Known rows, with every step that occurs
pato/bibima/lenuva/nogi/pavov: [-14.9  23.5  -8.4  25.7  -6.0 -31.6   0.6  15.2 -13.2  -1.6  17.5   2.8
   7.5  10.1 -18.6   7.5   5.8  33.4]
mopiv/lenuva/nogi/pato/bibima: [ -2.7   1.9  -1.7  11.9  -3.4 -16.9   9.4  -9.5  -8.7  -3.9  19.5 -10.8
  -0.4 -18.1 -24.9   3.3  20.0  22.6]
mopiv/lenuva/nogi/pavov/bibima: [-20.5  63.7  33.2  -0.1  13.8 -17.3 -27.9   6.1  -4.9  10.5  11.4  12.3
  -8.5  13.1  -4.5  15.7  13.7  59.0]
lenuva/bibima: [-20.1 -61.4 -18.4   4.0   6.2  -4.0  12.2   1.7  -5.7  -5.5 -19.7   4.1
  22.4  -1.1  -9.0  33.2  -2.4  -4.4]
nogi/pavov/bibima: [-20.6  32.2  28.5  -7.7  23.5 -20.2 -22.2  -4.0   0.2  18.1 -35.5   4.7
  -7.7  18.9   2.6   7.3  16.5  37.3]
nogi/pato: [ -7.6 -39.7   1.2  -4.5   3.4  -3.1  18.4   4.0  -4.6  15.0 -49.4  -2.4
 -20.0 -35.5   6.5  -3.9  25.9 -19.1]
pavov/mopiv/lenuva/bibima/pato: [ 14.0 -35.5 -25.3   1.9  -1.4  -8.1   2.7 -33.7  10.7  -3.6  13.1   7.9
  15.3  16.0  -2.3  15.8   6.1 -16.2]
lenuva/nogi/pato: [-22.9 -35.1   4.7  -1.3  -5.7  -7.4  13.2  21.3 -15.9   8.0  -7.8   5.6
 -15.0 -50.7   9.8   3.5   6.2 -10.8]
bibima/lenuva: [  4.6 -15.6 -13.1  -0.1 -18.0  40.8  29.4  12.8  -3.3 -10.9 -30.5  -0.3
  -8.1   6.1   3.4  -2.5  -5.8 -16.7]
mopiv/lenuva: [  8.6  10.5   6.2   9.4  -1.0  21.8  -3.2   2.8   5.9   1.5 -27.5   9.5
 -10.9  -4.8 -15.6  20.4  14.6  24.1]
mopiv/pato/bibima/lenuva/nogi: [ -1.9   2.3  -5.5   6.1 -20.7  15.9  12.8   6.0 -11.4 -15.7  43.9  -0.9
  10.5 -10.6  -0.7   5.3 -22.9  -6.2]
pavov/bibima: [-19.5   1.3  29.2 -21.3  13.0  17.0  -9.8  -3.9  -0.4   5.1 -36.9   3.2
  -8.1   4.5  13.3   7.4  -7.6  14.3]
mopiv/lenuva/nogi/pavov/bibima/pato: [ -3.5  25.6  14.8   1.4   4.1 -36.2 -20.4 -31.7   0.9  13.4  17.3  17.8
  -4.9  14.8   4.2   8.0  15.7  23.3]
lenuva/nogi/pato/bibima/pavov: [  0.0 -37.5  -9.2   3.8  -2.7 -18.1  22.1  10.8 -14.7 -15.5   0.7 -10.0
   9.3 -14.5 -15.9 -20.1 -12.5 -33.2]
nogi/pato/bibima/pavov/mopiv/lenuva: [ 31.1  22.5  -3.9  -1.8   3.3  20.6   3.8   5.0  12.1 -11.1   2.5 -12.7
  -7.8  12.1 -18.4 -22.0   9.5  -4.5]
pato/bibima/lenuva/nogi/pavov/mopiv: [ -6.8  22.8  -8.8   6.4   0.5  -5.3 -11.7  21.3   2.0  -5.5  20.8  -7.1
   7.9  17.1  -3.2  -9.9 -16.0  19.3]

Rows
[ -2.1   7.2   4.8   1.8  -9.3  26.5  -9.9  39.8  -4.6 -17.1  30.6  11.6
   0.6 -13.8  -2.2   4.3 -33.4   3.7] : bibima/pavov/mopiv/lenuva/nogi
[-18.8  17.3  -5.5  21.0  -7.0 -21.5   0.3  28.0 -13.4   3.6   5.9  12.4
  -1.0   0.2  -6.6  10.9   3.6  24.5] : bibima/lenuva/nogi/pavov
[-13.2   7.5   8.1 -12.2 -13.5  16.0  24.9  17.3 -15.8  -2.3  16.4  -1.6
 -22.1 -22.7  14.4 -11.4   9.9  -8.1] : pavov/bibima/lenuva/nogi/pato
[ -9.4  18.3  -5.4   2.0  -0.1   4.1 -11.8  35.1   1.4  -0.3   8.0   1.8
  -0.4   8.1   8.2  -6.6 -17.7  10.1] : bibima/lenuva/nogi/pavov/mopiv
[  1.6   8.6  -6.3  -1.7 -18.4  25.2   6.2  11.4  -4.5 -17.9  51.0  -6.1
  10.7  -6.1   6.5  -4.1 -32.5  -9.4] : pavov/mopiv/pato/bibima/lenuva/nogi
[ 28.8  14.2 -13.2  -6.1 -10.6  32.9  16.0 -15.7  10.5 -12.5  12.3 -20.0
   5.8  19.1   0.9 -17.6  -5.8 -23.1] : pavov/mopiv/pato/bibima/lenuva
[-15.2  -0.9  13.6  -3.5   6.5 -41.2 -17.9 -28.1  -3.5  15.2   2.9  15.8
   0.2   8.8  15.0   5.2   3.4   7.6] : lenuva/nogi/pavov/bibima/pato
[ -3.7   6.9   5.3  -2.3  -5.0  10.4   4.2  22.4  -4.5   3.4  18.1   2.3
 -20.3 -36.8   3.6  -2.7  12.7   4.0] : pavov/mopiv/lenuva/nogi/pato
[ -5.2 -26.1  12.2 -16.7   4.1  -9.5  -4.6 -38.9   3.5   9.3 -25.4  10.4
  -3.1   8.8  20.7   1.6  -3.2 -17.4] : pavov/bibima/pato
[ 15.0   9.9  11.1  -7.9  19.7  -7.5 -28.5  -3.9  19.3  25.4 -16.7  -0.1
  -0.1 -10.7  19.7  -3.0   5.7 -17.6] : nogi/pavov/mopiv/pato
[ -2.7 -28.0  -5.7   4.9   5.3 -19.0  14.0 -20.5  -3.9   3.4 -26.9 -17.9
   0.0 -13.2 -17.6  -5.3  22.4   0.0] : nogi/pato/bibima
[ 23.8   7.2 -12.1   1.4 -12.4  22.7  22.8 -21.9   4.0 -10.3   6.4 -15.1
   5.9  13.0  -5.9  -7.6   2.9 -17.5] : mopiv/pato/bibima/lenuva
[-13.8  -7.3 -10.6   9.9 -23.6  17.4  18.4  16.2 -16.9 -23.1  32.0  -1.0
   9.7  -5.6  -7.7   6.9 -28.7   6.8] : pato/bibima/lenuva/nogi
[ -5.9  -3.1  11.6  -5.7  12.0 -39.4 -15.1 -39.4   4.2  19.6 -23.7  11.7
  -3.3  19.4  12.3   1.5  15.3   2.5] : nogi/pavov/bibima/pato
[ 25.5 -20.4   6.9 -20.7  10.7  21.0 -11.1   5.1  15.9   5.1 -15.6  -2.9
   4.3 -17.3  25.2 -17.3 -23.2 -59.8] : bibima/pavov/mopiv/pato
[ 16.7  -8.9   3.1  -7.1  12.6   1.0 -14.7 -27.3  15.1   3.3  -0.1 -17.5
  16.3  -0.8   0.1  -3.9  -8.8 -13.8] : pavov/mopiv/pato/bibima
[  6.2 -41.0  -4.8 -15.9   5.7  29.0  -0.4  32.7   7.1 -11.1 -35.9  -3.1
   3.4   1.8  13.1 -21.8 -40.9 -44.0] : bibima/pavov/mopiv
[ 15.0  44.9   4.3   8.5  10.9   7.9 -23.2  10.8  16.8   8.8 -12.3   4.9
 -10.8  15.5 -13.6   5.1  19.6  36.0] : nogi/pavov/mopiv/lenuva
[ 27.2  33.2 -13.6   3.1  -4.2   9.7   8.0 -15.8  10.9  -3.9  13.8 -18.6
   5.6  28.4  -5.8 -17.8  10.2  -7.2] : nogi/pavov/mopiv/pato/bibima/lenuva
[ 12.8 -16.0 -26.0  11.3   4.8 -33.0  -4.4 -33.4  11.2   4.6  15.4   9.7
  14.9  25.9  -9.4  15.7  22.1  -1.6] : nogi/pavov/mopiv/lenuva/bibima/pato
